What can hang from each mark
k_951: k_935
k_365: k_173
k_744: k_852
k_173: k_344 k_365
k_935: k_711 k_951
k_852: k_744
k_344: k_173 k_299
k_432: k_935
k_711: k_377
k_362: k_852
k_939: k_432
k_799: k_516
k_377: k_516 k_711
k_537: k_516
k_516: k_173 k_377 k_537 k_852

Each row was made from one small tree. The marks that hang from a mark follow it in brackets, in the order of their numbers. Every link used is in the known rows. Write each row's tree.
In the rows, zero is written as 128.
Known rows
k_516{k_173{k_344 k_365} k_377 k_537 k_852}: [130 112 184 115 109  82 146 159  51  71  89 146 178 127 116 125 128 146
 145 167 108 157 113 163 177 119 113 114 136  73 115 102 136  92 102 139
 110 147  83 151 133 154 100 118  85 124 112 107]
k_537{k_516{k_173 k_377}}: [104 115 108 123 119 147 111 152 144 117  75 153 108 153 100 136 147 139
 136 109 124 181 134 108 189 130 115 118 117 136 134 165 143 105 112 139
 152 122 129 172 116 140  89 135 143 147 121 124]
k_537{k_516{k_173{k_344 k_365} k_377{k_711}}}: [120  95 124  83 133 115 155 135  91 107 119 127 135 160 103  93 161 131
 133  97 111 198 126 127 199 156  96 150 105 112 117 147 150 108  72 135
 132 136 112 172  89 141  77 141 122 133  88 111]
k_377{k_516{k_173 k_537 k_852{k_744}} k_711}: [148  77 139  83 166  91 129 129  65 107  61 135 169  80 139 158 133 151
 117 124 136 142 121 102 139 134 155 118 108 107 144 129 136 131 117 118
 102 143 108 171 109 187 119 145 131 138 146 155]
k_951{k_935{k_711}}: [138 129  77 135 152 117 108 157 140 215 154 125  99 138 121 165 146 107
 118 154 180 124 181 120 172 105 176 129 102 130 152 118 153 119 146 127
  98  80 122 121 107 113 114 140  94 167 152 110]
k_799{k_516{k_173 k_377 k_537 k_852}}: [133 126 138 159 130 108 115 175 111  93  77 146 139 109 110 158 123 122
 123 145 120 117 144 109 160 139 159 109 141 131 135 124 125 126 146 146
 123 129 111 161 137 176 120 110 125 152 132 121]
k_711{k_377{k_516}}: [137 119  82 139 157 100 118 127 149 180  77 113 116  81 130 149 140 166
  85 120 157 163 151  92 168 114 146 129 119 172 156 149  96 108 106 102
 144 102 177 150 126 137  97 154 113 131 131 100]
k_711{k_377}: [123 134  80 144 150 105 125 147 151 204 105 126  93  87 129 140 119 147
 105 141 166 144 164 101 162 104 148 132 132 162 140 141 111 109  86  84
 128  92 168 131 117 127  97 124 113 152 140 102]
k_711{k_377{k_516{k_173 k_852}}}: [145  91 125 142 158  86 127 142 136 117  70 147 130  88 134 155 129 171
  99 130 139 163 140 123 166 125 132 111 139 149 158 144 111  95 114 113
 138 124 135 161 138 167 120 160 115 126 129 120]
k_344{k_173 k_299}: [152 118  47 114 111 125 105 143 180 135 122 120  88 112 129 179 156 129
 139 118 173 145 172 109 167  74 138 161 112 157 139 121 131  96 144 124
 140  95 147 121 116 135 121 173 115 163 134 132]
k_799{k_516{k_173{k_344 k_365} k_537 k_852}}: [146 135 164 112 123  52 128 152  57 118 110 142 153 106 136 147 120 134
 125 154 123 150 143 131 149 140 162 125  79 126 133  82 137 112 115 124
 114 131 117 148 123 164 123 115  68 132 103  95]
k_799{k_516{k_173{k_344} k_537 k_852{k_744}}}: [140 131 153 101 136  60 123 172  45 120  91 146 142  96 144 168 102 143
 116 155 123 140 143 105 153 145 157 104  89 126 143 113 146 119 102 104
  94 136 127 152 116 161 118 112  82 144 131 112]
k_173{k_365}: [119 154 100  94 113 100 120 129 122 195 111 119 105 105 123 147 134 137
 145 160 158 135 140 101 150  88 145 132  89 133 132 110 134 120 105 116
 133 102 146 121 113  99  98 148  89 142 117 106]
k_935{k_711}: [137 150  79 133 135 110 112 171 168 208 128 118 106 119 112 138 164 127
 133 141 168 131 162 102 160  94 161 123 102 145 146 126 138 102 108 126
 108  90 126 115  93 111 116 148 108 152 149 139]
k_951{k_935{k_711{k_377{k_516{k_173}}}}}: [162  96 100 128 173 105 123 137 112 176 120 130 136 122 127 138 139 135
 100 119 157 165 174 135 183 121 151 110 115 132 165 121 126 104 139 129
 104  92 105 166 123 157  96 148  85 144 157  94]
k_951{k_935}: [131 121  73 133 144 122 103 141 134 210 124 130  87 125 135 181 122 122
 103 159 174 121 175 103 159 111 174 138  99 135 151 127 149 134 153 113
 119  84 158 129 125 116 109 127 105 167 142  92]
k_935{k_711{k_377{k_516{k_537}}} k_951}: [135 117 111 123 167  86 114 148 135 200  72 120 164  90  93  80 180 170
  73 105 167 178 146  93 174  93 148 131 110 145 158 105  97  95  91 104
 109  78 105 114 106 151 103 150 109 119 158 117]
k_377{k_516{k_173} k_711}: [168  75  82  91 147 112 132 130 140 141  88 113 143 109 134 131 162 158
 102  92 135 147 134  94 139 142 146 132 114 144 157 136 122 127 123 142
 122 116 139 180 106 165 120 152 136 153 123 137]
k_939{k_432{k_935}}: [ 97 183  76 102 119 127 102 140 136 216 139 131  99 101 112 153 115 136
 125 153 160 155 126 117 152  93 157 136 128 127 136 128 154 163  90 111
 112  98 173 162 105 104  98 100 107 129 131 119]
k_711{k_377{k_516{k_173{k_344{k_299}} k_537}}}: [165  90 105 107 142  88 143 124  83 125  75 113 179  77 149 108 151 179
  89  97 135 197 141 133 179 115 142 137 110 142 143 116  98  77 100 121
 114 123 146 183 136 186  96 120  71 129 128  94]
k_537{k_516{k_173 k_377{k_711} k_852{k_744}}}: [107  82 131 103 155 126 135 160 101  77  94 162 102 135  98 149 137 118
 144 120 121 160 126 103 184 156 104 124 134 117 121 180 168 121  95 117
 127 146  99 154  91 146  98 153 165 141 122 162]
k_362{k_852}: [129 118  99 164 115 110 114 171 152 166 122 135  79  94 111 188 124 141
 131 164 156 141 176 105 133  90 155 121 137 142 152 129 147 110 115  91
 125  91 142  86 123 101 116 154 115 159 143 126]
k_432{k_935}: [ 94 161  69 128 136 120 107 160 172 234 137 136  88 108 119 150 145 125
 133 154 158 142 149 105 153  97 183 146 114 121 145 130 150 135 114 134
 137  95 152 139 118 110 123 115  92 155 138 106]
k_516{k_173{k_344} k_377{k_711} k_537}: [144  92 113 108 135 121 157 158  81 127  97 117 175 119 125  85 142 140
 111 112 120 148 126 132 169 145 128 136 151  91 127 130 126 110  88 137
  93 129 105 179 113 180  92  87 121 157 130 108]
k_799{k_516{k_173}}: [144 135  87 108 122 103 109 161 139 165 104 127 101 112 130 155 126 141
 114 121 134 131 155  84 140 135 160 110 103 165 157 126 132 131 126 140
 117 101 154 165 118 144 119 122 109 168 128 106]
k_951{k_935{k_711{k_377{k_516}}}}: [147 114  82 145 185 102 117 137 129 202 131 118 117 116 123 152 148 127
  92 133 173 151 181 119 188 116 170 126 114 147 160 126 120 115 138 119
 113  84 133 143 119 134  96 152  90 143 152  96]
k_516{k_173 k_537 k_852}: [129 112 149 135 120 108 106 153 105 125  68 163 144 103 135 155 111 149
 136 160 146 133 140 140 135 106 162 110 115 109 144 107 141 104 131 118
 114 124  99 149 134 172 131 114 115 144 147 139]
k_537{k_516{k_377}}: [ 91 135  85 148 130 146 108 144 165 150  93 137  88 144  93 145 157 124
 130 125 148 167 149  90 195 121 134 139 114 152 133 165 136 112 117 122
 162 114 159 141 109 112  87 146 152 143 116 123]
k_377{k_516}: [143 128  76 125 133 110 103 131 161 172  78 112 115 101 127 172 159 162
 103 130 149 140 146  79 155 112 159 129  98 156 164 138 114 117 136 125
 146 105 179 146 120 119 116 161 122 145 125 118]
k_365{k_173{k_344{k_299}}}: [134 108  61 124 125  85 116 171 157 141 121 105 106 129 130 142 164 142
 108 115 160 153 141 108 166  94 129 160  97 161 131 130 142 109 111 111
 122 101 184  92 109 139 110 153  94 151 132 124]
k_935{k_711{k_377}}: [132 146  85 149 156 101 130 168 155 216 130 123 104 100 115 119 147 131
 120 133 172 148 170 115 169  95 153 121 128 153 140 133 119  95  83 104
 107  89 127 117 102 122  99 141 103 144 150 123]
k_537{k_516{k_173{k_344}}}: [127 117 113 102 117 107 118 143 120 147 103 156 111 149 127 130 144 150
 122 111 134 203 145 121 177 140 124 135  68 138 147 145 153  86  89 106
 138 124 151 162 101 135 103 132 116 141 108 112]
k_516{k_173{k_365} k_377 k_537 k_852}: [116 117 175 125 113 109 129 145  71  84  64 151 164 115 107 134 120 136
 159 166 116 140 116 146 162 103 128 107 143  80 116 109 132 109 129 142
 120 134  75 156 136 160 102 124 103 130 126 124]
k_377{k_516{k_173 k_537} k_711}: [154  87  99  95 149 118 128 109 101 151  71 114 177  90 136 121 156 161
 102  95 135 154 133 102 136 132 168 138 100 125 155 120 114 124 124 137
 111 120 128 185 116 193 114 124 131 149 141 128]
k_935{k_711{k_377{k_516{k_173 k_537}}} k_951}: [150 101 130 102 156  94 118 149 117 172  62 130 184 100 101  68 171 177
  82  92 153 191 136 113 170 102 135 115 111 137 161 103 101  85  85 121
  97  90  81 142 111 169 104 144 103 126 159 116]
k_744{k_852}: [134 147  76 141 128 119  91 151 167 185 123 143  55  84 120 155 124 136
 105 149 161 103 141 119 144 109 150 139 101 138 135 121 120  85 110  94
 113  88 166 115 129  98 143 166 118 175 142 132]

Which tree is each row?
[128 104 127  83 125 130 150 123  66 136  86 117 170 118 107  90 135 133
 145 119 121 146 121 129 151 117 133 128 136  86 113 113 124 128  98 149
  98 123  81 179 117 170  77 105 118 149 132 113]	k_516{k_173{k_365} k_377{k_711} k_537}
[112  86 142 118 140 123 144 141 116  73 114 154 114 147  86 133 149 110
 154 118 120 172 128 125 184 147 112 139 125 113 113 147 157 112 109 142
 144 146  87 149  99 149  99 160 147 132 101 149]	k_537{k_516{k_173{k_365} k_377{k_711} k_852}}
[159  71 126 124 157 103 128 128 112 105  77 134 168  91 134 148 150 147
 106 115 138 141 133 117 136 141 166 136 113 116 149 116 127 122 138 132
 118 135 108 169 117 201 132 144 141 138 133 150]	k_377{k_516{k_173 k_537 k_852} k_711}
[ 83 127 120 135 145 121 113 166 120 106  84 159  78 127  94 185 135 122
 146 158 141 153 135  88 199 128 124 124 126 132 125 176 154 117 109 107
 150 137 138 123 101 106  93 163 148 134 113 153]	k_537{k_516{k_377 k_852{k_744}}}
[114 105 112 171 155 128 137 161 129 123 104 129 131  97 104 142 144 112
 123 154 149 100 145 112 159 126 161 148 162 105 117 136 128 129 131 124
 115 127 108 125 114 168 114 122 154 150 131 153]	k_516{k_377{k_711} k_537 k_852}
[149  83  86 139 169  94 132 141 166 133 112 117 116  90 120 174 167 136
  99 126 153 114 144  86 150 143 166 153 124 147 152 144 132 130 142 122
 135 128 147 131 102 149 137 178 156 140 118 161]	k_377{k_516{k_852} k_711}
[131 131 101 111 165  74 139 167 127 196 145 131 151 111 118  94 171 146
 111 111 133 194 146 141 189 119 147 126 128 115 160 120 128  93  81 146
 117 114 115 173 114 150 109 129  53 122 138  94]	k_432{k_935{k_711{k_377{k_516{k_173{k_344}}}}}}
[145 113 101 122 168  88 118 157 162 193  92 118 138  98  90  94 186 169
  77 103 162 173 145  89 181 103 131 125 121 157 162 126 102  93  89 116
 114  79 115 109  99 130 106 171 113 127 148 125]	k_935{k_711{k_377{k_516}} k_951}
[120 103 139 132 125  96 122 159 124 100 109 178 111 144 126 158 142 144
 125 130 132 190 144 135 177 146 127 132  86 129 142 144 166  83 105 104
 141 136 135 142 107 142 122 150 126 133 100 136]	k_537{k_516{k_173{k_344} k_852}}
[ 92 164  86  88 118 120  97 148 136 214 120 136 107 107  94 124 130 150
 101 143 165 162 108  97 156  90 142 137 128 124 140 120 157 164  79 109
 107  84 154 140  99 100 104 106 116 127 133 117]	k_939{k_432{k_935{k_951}}}
[126  95 136 149 119 119 128 183 152  76  78 157 115 130 110 157 133 139
 139 155 121 121 127 127 169 125 114  98 180 110 135 154 145 106 131 149
 128 134 101 144 131 140 124 146 136 153 127 151]	k_516{k_173 k_377 k_852}
[144 110 119  90 142  82 135 112 105 154  70 122 142  95 128 126 132 178
 108 118 131 184 131 120 165 111 120 114 112 148 148 126  97 100  93 117
 138 112 139 178 135 149  88 155  86 121 123  88]	k_711{k_377{k_516{k_173{k_365}}}}
[133  83 137 147 143 131 142 162 106  92  83 144 157 116 113 126 132 123
 132 134 130 119 133 133 152 136 142 124 171  89 122 133 137 124 124 140
 102 137  77 159 119 190 117 113 153 151 139 152]	k_516{k_173 k_377{k_711} k_537 k_852}
[169  94 107 122 170  79 135 148  95 169 138 126 151 131 135 131 147 145
  86 121 146 182 168 146 196 137 143 116 109 127 165 120 129  94 121 126
  97  99 111 167 123 152  95 143  69 140 142  84]	k_951{k_935{k_711{k_377{k_516{k_173{k_344}}}}}}
[151 125  87  81 107  80 147 137 105 151 143  98 127 103 132 136 169 140
 137 138 142 153 139 114 178  96 129 162  81 130 113 103 139  90  94 132
 118 108 159 117 101 104  97 152  47 141  94 107]	k_173{k_344{k_299} k_365}
[106 108 124 125 164 116 140 163  81 127  89 130 126  90 110 155 127 114
 136 161 147 103 131  93 164 126 146 130 156  94 113 144 142 144 105 107
 106 137 106 127 107 147  98 123 146 148 146 156]	k_516{k_377{k_711} k_537 k_852{k_744}}
[128 115 172  64 132  74 111 118  32 101  43 141 173  87 131 172 122 171
 144 154 125 157 108 115 147 104 140 101  82 101 141 103 129 114 119 121
 122 138 103 166 129 149 104 156  82 118 133 125]	k_377{k_516{k_173{k_365} k_537 k_852{k_744}}}
[149 126  68  84 100 116 115 122 143 131 128 115 100 116 125 169 157 128
 158 127 165 163 160 116 167  61 127 166  93 144 124  98 129  97 128 125
 144 101 126 113 117 118 104 190  89 151 118 116]	k_344{k_173{k_365} k_299}
[131 126  97 128 161  93 125 178 164 215 109 131 114 107  93  86 167 151
  85 117 174 156 149  98 175  93 130 126 130 153 150 127 120  98  73  98
  97  73 103  90  92 122 107 147 113 138 158 125]	k_935{k_711{k_377} k_951}
[ 99 144  87 124 168  97 122 174 167 252 142 141 111 107  90  82 172 133
 100 127 169 165 148 108 178  91 157 144 136 125 147 116 136 117  73 122
 109  76  96 106 101 125 114 125  84 137 154 108]	k_432{k_935{k_711{k_377} k_951}}
[156  80 145  97 150  87 137 109  76 107  88 126 179  89 132 140 147 147
 121 121 132 153 122 127 139 130 159 139  98 107 135  95 127 119 131 140
 118 136  96 167 114 186 122 152 117 126 123 140]	k_377{k_516{k_173{k_365} k_537 k_852} k_711}
[152 104 101 118 146 100 121 131 130 153  64 132 135  92 134 132 132 176
  95 111 140 175 145 108 162 120 132 112 127 161 160 145 100 100 104 112
 136 110 152 181 136 155  98 142 110 138 137 100]	k_711{k_377{k_516{k_173}}}
[143 145 111  87 111  91 115 142  99 165 103 124 112 115 124 146 123 136
 134 126 125 142 144  93 146 121 148 113  85 156 140 109 130 130 117 140
 125 102 137 158 116 133 106 137  80 158 111  97]	k_799{k_516{k_173{k_365}}}
[122 125 131 112 147  84  99 134  85 140  50 134 142  73 131 196 131 160
 114 164 149 133 130  86 152 100 164 115  93 129 149 123 124 117 128 104
 128 130 146 138 121 141 117 158 114 124 139 140]	k_377{k_516{k_537 k_852{k_744}}}
[172  83 105  90 148  95 143 123  83 141  87 110 192  96 145 114 159 165
  86  93 129 171 134 114 143 150 157 145  88 119 157 116 118 111 104 131
 105 129 135 190 111 184 111 120 113 142 124 116]	k_377{k_516{k_173{k_344} k_537} k_711}
[102 102 133 149 126 130 114 164 149  72  77 174 103 151  97 157 141 131
 144 134 124 165 132 120 188 137 116 121 132 126 132 163 156  98 126 133
 154 137 113 151 117 145 107 152 156 135 112 150]	k_537{k_516{k_173 k_377 k_852}}
[165  88 126  58 142  79 151 106  52 140  96 100 198  95 142 102 161 164
 105 102 120 181 121 124 146 137 149 147  76 106 143  96 116 113 101 131
 110 133 124 187 110 176  97 132  90 133 114 100]	k_377{k_516{k_173{k_344 k_365} k_537} k_711}
[142 131 148  68  99  84 134 128  45 160  88 131 179 114 142 108 123 161
 137 143 130 172 126 146 153 102 139 122  71  93 131  84 132  96  82 117
 101 120 118 166 122 146  92 103  59 137 121  82]	k_516{k_173{k_344 k_365} k_537}
[ 99 101 100 168 161 135 131 156 169 113 122 144  81 136  92 154 161 102
 126 127 144 142 150 103 185 152 137 158 136 137 120 172 151 123 124 121
 152 135 127 120  94 137 108 157 178 144 107 161]	k_537{k_516{k_377{k_711} k_852}}
[104 189  76 104 124 119 104 158 138 221 160 122 109 115  96 133 139 123
 132 143 167 156 130 125 163  84 160 127 129 118 137 118 158 153  85 126
 102  93 142 154  88 102  97 112  99 127 147 136]	k_939{k_432{k_935{k_711}}}
[112 113 166  74 121  95 135 165  59  70  75 152 120 120 101 163 114 141
 174 172 110 132  97 118 173 111  86  85 154  91 120 146 153 116  97 138
 118 140  86 144 119 116  89 162  97 132 127 139]	k_516{k_173{k_365} k_377 k_852{k_744}}
[127 116 119 167 168  86 120 131 123 149  70 131 138  67 133 156 129 160
  89 145 163 156 151 115 161 110 172 131 124 147 143 120  97 102 120  91
 142 119 152 142 137 166 110 137 117 118 138 116]	k_711{k_377{k_516{k_537 k_852}}}
[194  40 102 104 153  77 159 149 132  62 124 117 158 103 135 145 186 150
 100  93 125 147 137 120 168 156 135 150 126 130 144 133 142  99 131 150
 111 138 128 160 101 182 138 177 112 143 105 161]	k_377{k_516{k_173{k_344{k_299}} k_852} k_711}
[129  89 158 115 137 115 152 139  70  89  93 137 168 111 106 120 130 120
 151 142 122 133 119 145 156 128 131 130 151  76 104 110 138 122 115 146
 108 140  65 156 120 178 102 123 125 138 126 140]	k_516{k_173{k_365} k_377{k_711} k_537 k_852}
[116  94  93 112 139 153 134 146 140 120 100 141 110 148 100 118 155 124
 129  91 125 174 139 102 182 149 120 140 122 132 132 168 144 116 100 137
 139 126 121 171  96 155  90 133 163 151 117 136]	k_537{k_516{k_173 k_377{k_711}}}
[ 90 123 113 176 139 133 112 163 169 108  97 155  78 140  89 172 151 117
 137 146 144 151 146 103 194 130 136 137 128 143 127 169 149 105 130 119
 167 131 139 118 107 119 108 160 157 137 109 147]	k_537{k_516{k_377 k_852}}
[172 124 103  74 106  74 138 150  93 125 135 110 133 112 132 135 151 139
 128 114 115 154 147 107 168 136 137 137  81 153 131 100 139 107 110 155
 109 113 148 157 108 141 105 139  48 152  95  95]	k_799{k_516{k_173{k_344{k_299} k_365}}}
[123  72 128 137 149 113 152 171 125  69 124 158 118 154 104 129 160 121
 119 109 116 175 138 129 201 170 110 142 137 113 124 163 159 101 103 129
 134 152 110 151  96 158 110 144 157 138  95 147]	k_537{k_516{k_173{k_344} k_377{k_711} k_852}}
[117  86 145 100 152 118 141 164  57  88  66 150 152 103 112 138 119 127
 142 143 125 118 117 115 159 133 124 106 167  81 117 147 147 133 100 124
  86 145  73 158 112 176 101 115 142 147 154 157]	k_516{k_173 k_377{k_711} k_537 k_852{k_744}}
[119 119 129 133 174  75 119 129  82 151  57 136 136  57 135 169 115 162
  98 152 156 158 142 101 163 107 158 115 117 142 144 131 104 114 102  75
 128 127 146 141 131 154  98 145 109 115 149 119]	k_711{k_377{k_516{k_537 k_852{k_744}}}}
[156  89 116 143 152  83 158 196 128  85 137 131 119 123 112 142 148 118
 104 119 106 121 147 109 174 188 132 128 163 136 135 145 145 127 119 150
 111 140 122 156 108 165 127 136 128 157 105 129]	k_799{k_516{k_173{k_344} k_377{k_711} k_852}}
[151 104 172  95 127  60 128 128  56  97  72 139 188 101 137 150 143 170
 117 145 120 176 115 143 157 122 148 121  80 102 145  89 123  89 122 131
 132 144 118 165 132 166 118 146  71 110 108 108]	k_377{k_516{k_173{k_344 k_365} k_537 k_852}}
[144 100 119 143 173  73 122 169 165 156  94 136 133  98  89 117 182 160
  81 120 163 163 143 100 179 108 133 123 135 151 158 125 113  90 104 112
 118  94 101  92 102 139 125 183 116 117 143 145]	k_935{k_711{k_377{k_516{k_852}}} k_951}
[152  97 135 123 119  76 132 181 120 102 108 162 123 126 140 160 129 153
 122 156 133 142 137 139 158 132 131 113 125 113 146 131 157  88 109 118
 112 134 126 135 118 136 136 141 108 144 114 136]	k_516{k_173{k_344} k_852}
[130  86 104 107 141 124 148 157 121 110 114 135 123 155 106 105 167 128
 116  93 115 186 138 115 197 166 109 149 124 128 133 166 150  99  86 129
 130 135 127 170  94 150  87 126 146 144 103 122]	k_537{k_516{k_173{k_344} k_377{k_711}}}
[163  69 132  95 149  81 142 123 109  99 106 129 147 100 121 154 159 144
 125 119 125 141 120 116 144 141 133 129 112 122 143 120 140 125 129 143
 130 136 106 159 107 162 125 183 121 132 109 150]	k_377{k_516{k_173{k_365} k_852} k_711}
[124 150 131 104 111 108 119 139  71 136  76 117 151 106 107 125 122 133
 137 129 114 145 136 104 161 124 150 114 115 130 128 107 110 131 120 157
 120 116 116 179 131 159  84 106  92 151 128  86]	k_799{k_516{k_173{k_365} k_377 k_537}}
[139 101 138  78 126 105 166 136  44 124 107 110 189 121 116  79 145 137
 130 120 110 166 112 138 168 134 116 140 127  76 112 111 126 113  77 141
  92 133  92 177 116 167  74 101  95 143 118  98]	k_516{k_173{k_344 k_365} k_377{k_711} k_537}
